What can hang from each mark
dugod: bemilof dedo pezor tapi vukof
dedo: dugod
vukof: dugod mibusaz
mibusaz: bemilof dedo lipa vukof
bemilof: dugod mibusaz
tapi: dugod
lipa: dugod mibusaz
pezor: dugod mibusaz

In the rows, zero is written as 128.
Known rows, with every way that one mark hangs from another
[tapi [dugod [bemilof [mibusaz dedo]] pezor]]: [146 166 126  90 107  60  71 125 140 200  63 162  98 113 141  98 163 167
 130  91  86 108 130 100 175 135 158 114]
[pezor [dugod bemilof] [mibusaz vukof]]: [205 124 156 133 154 155 128  25 111 140 109  81  78 129  94 102 151 151
 164 144 125 120 124  55 149 123 153 150]
[mibusaz bemilof lipa vukof]: [156 123 117  77 141 168  76 152 108  84  97 102 112 120 113 127 129 116
 171 116  79 134 139 117 146  66 114 133]
[dedo dugod]: [142 138 144 123 125 133 137 128 129 122 126 120 141 110 124 136 107 126
 150 126 137 129 115 140 112 145 146 163]
[vukof [mibusaz bemilof dedo lipa]]: [162 151 140  81 158 135  78 179  91 124  81  98  89 131 137 113 100 157
 140  83  86  98 109 122 168  94 112 115]
[dugod bemilof dedo pezor tapi]: [143  96 114 128  97 115 102  63  85 165 120 148  65 101 158 143 135 159
 164 118 109 176 166 110 151 142 146 121]
[pezor [dugod bemilof vukof] [mibusaz dedo]]: [211 129 136 128 145 130  84  15 127 143 100  69  45 122 111 101 127 175
 127 120 122  76 125  52 196 129 162 170]
[vukof [dugod [pezor [mibusaz lipa]]]]: [147 158  79 126 136  91 100 145 160 144 109  91 133 142 152 123  89 113
 153 116  76 147 190  80 165  71 133 108]
[tapi [dugod bemilof dedo vukof]]: [143 137 114 106  92 147  59  61 127 141  60 112  58 106 101 112 140 141
 157 106 106  84 107  95 131 140 151 152]
[lipa mibusaz]: [155 151 152 130 144 138 154 135 145 156 137 109 101 143 114 133 131 129
 121 145 114 108 130 106 131 118 134 133]
[dedo [dugod bemilof pezor tapi]]: [165 109 131 103 119  99  95  80  80 139 129 133 128  85 142 133 145 133
 191 106 126 181 152 115 131 160 165 155]
[pezor [dugod bemilof dedo] mibusaz]: [204 126 169 170 152 158 160  34 133 178  94  82  40 124 118 115  97 182
 152 144 113 109 139  75 154 159 164 141]
[lipa dugod [mibusaz bemilof dedo]]: [181 142 163 122 168 129 116 136 144 205 108 126  60 127 123 112  88 175
  91 121  90  88 103  74 178 107 131 151]
[dugod bemilof dedo tapi vukof]: [161 105 111 112  85 148  65  34  88 117 118 111  36  97 116 128 155 141
 159 130 122 109 131  96 138 113 138 159]
[tapi [dugod pezor vukof]]: [109 152  67 109  69  83  50 105 147 139  87 128 131 120 135 110 139 118
 145 104 116 115 147 107 146 135 155 137]
[dedo [dugod [pezor mibusaz] tapi]]: [158 119 134 138  94  86 127  80 122 156 149 106 116 115 154 144 123 133
 158 151 126 181 175 103 139 159 167 145]
[dedo [dugod tapi]]: [143 113 145 119 101 109 119 107 108 143 139 124 135 104 128 139 118 123
 154 143 132 150 128 138 119 148 149 165]
[lipa [dugod bemilof]]: [162 123 145 127 155 116 127 110 119 163 104 127 100 109 117  81 130 136
 134 105 133 108 109  68 139 144 138 147]
[bemilof mibusaz]: [139 179 139 124 122 105 139 150 145 137 121 134 114 118 121 106 150 137
 117 146 120  91 126 113 125 111 126 124]
[vukof [mibusaz dedo]]: [130 150 133 110 132 112 112 136 105 143 109 131  92 138 137 127 121 163
 102 108 134 101  90 125 149 123 110 123]
[bemilof [mibusaz dedo]]: [134 162 139 116 117  93 119 142 149 158 118 153  95 124 137 122 136 159
  88 137 113  87 118 123 163 104 122 131]
[pezor [dugod dedo] [mibusaz bemilof]]: [198 136 159 169 155 165 148  67 131 177  96  86  46 117 129 128  70 193
 139 151  90 121 137  96 155 139 155 136]
[tapi [dugod bemilof pezor]]: [137 129 119 103 114  93  81 111 119 169  74 142 133 116 136 107 149 136
 171  80 101 153 140 102 142 167 163 112]
[tapi [dugod dedo pezor]]: [ 90 130  98 139  76  98 108 115 152 195  78 156 106 123 153 139 102 149
 139 118  99 141 155 137 150 156 154 114]
[pezor mibusaz]: [160 134 146 147 130 134 148 104 143 134 137  91  96 138 119 131 130 136
 124 147 122 131 138  98 130 137 135 121]
[vukof [dugod dedo [pezor mibusaz] tapi]]: [136 134  80 155  91  87 109  68 133 187 130 126  76 126 163 158  92 154
 130 156  89 171 173  87 154  94 135 117]
[bemilof [dugod dedo tapi]]: [ 93 131 120 148  79  95 126 125 137 180 119 165  83 128 141 142 114 143
 135 149 110 125 119 103 149 148 120 153]
[dedo [dugod pezor tapi]]: [130 115 114 120  92  86 108 107 101 149 141 140 147 100 157 143 122 130
 163 129 132 178 163 132 134 150 161 154]
[dedo [dugod pezor]]: [129 139 114 124 114 102 128 124 132 128 126 138 151 107 151 142 111 128
 161 112 139 160 151 136 125 154 152 153]
[lipa [dugod pezor] [mibusaz bemilof]]: [174 155 135 134 163 111 129 141 139 189 116 126  86 118 141 105 102 151
 124 119  97 125 148  62 161 121 143 129]
[mibusaz bemilof dedo]: [154 116 131  99 152 141  87 126 109 140 111 137 100 117 136 143 105 170
 109 102  95 138 110 138 161 106 122 129]
[dugod dedo pezor tapi]: [105 102  96 145  74 101 113  84 108 169 133 154  85 113 172 160 113 151
 135 143 115 169 173 131 158 132 136 121]

Rows
[126 122 109 114  91 136  84 106 106 146 107 169  62 114 120 153 129 149
 154 146  88 148  94  97 139 103 106 167] -> [mibusaz [bemilof [dugod dedo tapi]] vukof]
[157 162 141 149 136 141 137 124 160 153 102 125  44 133 126 137 100 165
 142 139  82 130 108  80 137 143 121 142] -> [pezor [mibusaz [bemilof [dugod dedo]]]]
[137 168 124  92 108 123 114 167 146 105 101 119 116 125 114 105 165 107
 147 153 101  79 146  94 142  60 113 132] -> [bemilof [mibusaz lipa vukof]]
[183 166 130 133 131 151 100  44  88 132  76  81  30 105 110  90 125 171
 155 111 144  51  96  69 137 134 142 164] -> [pezor [dugod bemilof dedo [vukof mibusaz]]]
[157  98 147 134 108  79 114 124 147 208 113  95  77 143 146 102  92 142
 107 150  97  96 165  63 216 114 137 139] -> [pezor [mibusaz dedo [lipa [dugod tapi]]]]
[110 136  63 130  78 127  85  80 135 113 117 131  66 111 153 146 120 142
 134 127 130 120 162 119 154 107 131 143] -> [dugod dedo pezor vukof]
[162 134 149 146 139 109 145 149 172 168 106  73  96 143 129  84  92 116
 131 144 106  88 159  55 167 123 137 131] -> [pezor [mibusaz [lipa dugod]]]
[145 114 117 145  99  88 122  84 118 159 151 112 106 131 158 136 148 137
 138 153 117 182 184  90 155 142 154 109] -> [dugod [pezor mibusaz] tapi]
[131 145  84 105  79 116  50  60 130 145  62 131  66 102 131 118 142 143
 171  91 104 111 142  94 151 142 158 140] -> [tapi [dugod bemilof dedo pezor vukof]]
[163 167 116  91 165 107  73 110  87 145  90 129  95 125 121 119 123 159
 127  75 111 104  69  92 135  88 104 128] -> [vukof [dugod bemilof] [mibusaz dedo]]
[163 147 124 102 109  79  99 105  94 157 126 142 100  94 147  99 190 143
 156 125 111 144 164  86 143 120 148 117] -> [dugod [bemilof mibusaz] pezor tapi]
[147 142  94 110 128 118  89  69 144 141 119 126  94 147 114 162 115 147
 101 144  96 128 105  85 160  50 101 144] -> [pezor [mibusaz dedo [vukof dugod]]]
[166 127 147  94 150 138  92 123 113 129 108 132 108 102 132 151  85 171
 134 101 106 137 100 150 144 129 139 167] -> [mibusaz bemilof [dedo dugod]]
[115 129  67 120 102  66  76 112 108 165 139 157 153 116 161 137 115 125
 137 122  98 178 155 106 148  89 128 120] -> [vukof [dugod pezor tapi]]
[166 166 121  96 137  96 108 169 132 125  89 116 114 109 148  83 163 126
 176 100  90 113 181  87 160  99 143 109] -> [dugod [bemilof [mibusaz lipa]] pezor]
[156 110 113  69 139 158  58 141 107 107  91 118  98 125 125 140 117 140
 140 106  72 124 130 125 186  56 106 137] -> [mibusaz bemilof dedo lipa vukof]
[169 112 115 107 109 107  61  61  94 139 120 110  82  95 109  77 160 121
 137 126 137  91 120  45 151 125 141 177] -> [lipa [dugod bemilof tapi vukof]]
[202 145 132  94 137 152  69  69 129  96 116  78  59 104 113 142 105 158
 136 119 108 110 109  99 145 117 146 187] -> [pezor [mibusaz bemilof [dedo [dugod vukof]]]]
[181 143 157 106 164 152 109 127 128 162 118 122  66 130 122 148 111 174
 106 118  82 112 111 114 166 102 126 134] -> [lipa [mibusaz bemilof dedo]]
[162 157 139 104 116 158 123  79 119 120 101 138  37 102 101 124 177 154
 148 152 115  92 108  90 121  88 116 142] -> [dugod [bemilof [mibusaz vukof]] dedo]
[ 98 194  84 113  87  67 117 163 163 132 113 183 121 127 134 113 177 121
 141 137 114 116 124  73 149  99 112 152] -> [bemilof [dugod pezor] [mibusaz vukof]]
[170  93 154 152 122 133 125  41  87 199 102 120  66 103 132 114 112 179
 155 139 117 121 135  96 160 152 159 149] -> [pezor [dugod bemilof dedo tapi]]
[143 168 138 104 129 102  90 167  86 150 112 141  98 122 127 104 141 139
 159 109 107 132  73  83 115 143 109 142] -> [vukof [mibusaz [bemilof [dugod tapi]]]]
[172 107 142 148 104 118 131  35 112 169 137  93  93 132 116 122 140 146
 138 184 121 128 144  68 157 119 152 153] -> [pezor [dugod tapi] [mibusaz vukof]]
[209 114 164 136 150 132 109 112 107 176 104  53  98 124 137  95  92 153
 166 141  72 127 177  75 180 119 163 127] -> [pezor [dugod tapi] [mibusaz bemilof lipa]]
[101 207  64 133  62  76 100 139 184 137  99 165  62 111 147 114 140 144
 136 135 117  70 136  69 154 108 123 163] -> [bemilof [dugod dedo pezor vukof] mibusaz]
[107 122  64 138  83  82  90  89 115 183 123 165 102 111 171 159  90 151
 130 136  93 168 161 116 153  85 126 122] -> [vukof [dugod dedo pezor tapi]]
[163 165 116 114 114 103  93  85 108 175 103 143  65  91 120 121 134 154
 138 143  83 111 112  78 124  76 122 136] -> [vukof [dugod [bemilof mibusaz] dedo tapi]]
[143 189 139 109 154 119 109 185 113 127  94 136 105 130 123 100 131 142
 155  92 111 116  64  83 107 144 104 142] -> [vukof [mibusaz [bemilof dugod]]]
[179 153  97 118 156 103  99  79 124 143 117 109 112 119 135 124 130 139
 162 103  97 168 147  64 137 104 140 111] -> [vukof [dugod bemilof [pezor mibusaz]]]
[118 128  75  95 123 110  65  97 130 135 111 158 121 131 122 158 109 141
 105 120 102 123  95 114 160  41  96 151] -> [mibusaz dedo [vukof dugod]]
[186 153 161 129 171 138 138 144 142 184 114 115  76 120 114 101 102 147
 117 131  98  97 111  62 143 117 139 145] -> [lipa dugod [mibusaz bemilof]]
[105 126  97 164 103  94 142 109 154 189 107 158  78 112 165 126  84 156
 116 131 130 123 157  98 170 137 139 131] -> [lipa [dugod dedo pezor]]
[181 120 169 146 129 126 142  73 120 223 115 117  20 111 115 110 119 157
 132 152 111  95 126  48 150 134 147 152] -> [lipa [dugod bemilof dedo tapi] mibusaz]
[137 108 116 175  83  81 149  64 143 214 126 125  41 127 166 130 100 158
 114 168 118 145 182  64 174 148 152 128] -> [lipa [dugod dedo [pezor mibusaz] tapi]]
[162 166  90 106 129  97  76  94  92 122  94 107  66 101 129  64 158 133
 148  84 155  85 112  36 139 133 133 152] -> [lipa [dugod bemilof pezor [vukof mibusaz]]]
[100 205  67 113  95  73  80 153 132 103 107 137 104 131 142  99 153 121
 151  95 148  93 105  66 137 133 115 157] -> [bemilof [dugod pezor [vukof mibusaz]]]
[126 156  77 118  78  62  76 101  94 153 124 119  85 115 150  79 148 127
 125 125 156  98 132  47 153 125 130 153] -> [lipa [dugod pezor tapi [vukof mibusaz]]]
[151 160 124 153 108 132 130  89 173 176 112 102  18 122 111 112  99 142
 100 161 127  43 120  52 150 101 131 177] -> [lipa [dugod dedo vukof] mibusaz]
[122 100 112  99  93  74  79 141 118 163 112 133 135 116 176 154  93 136
 159 109 100 149 184 140 196 119 155 153] -> [mibusaz [dedo [dugod pezor tapi]] lipa]
[146 173  75  90 160  90  53 137  89 150  95 148 108 115 160 135  92 175
 120  66  86 149 101 107 158  76 102 114] -> [vukof [dugod pezor] [mibusaz bemilof dedo]]
[150 102 116 110 117 100  87  82  76 147 132 139 114 108 149 125 165 138
 165 107 117 183 165 101 149 143 151 121] -> [dugod bemilof pezor tapi]
[133 122 112  81 105 123  58 168 110 124  99 138 119 126 119 120 139 109
 183 121  71 137 122  81 156  85 106 156] -> [mibusaz [bemilof [dugod tapi]] lipa vukof]
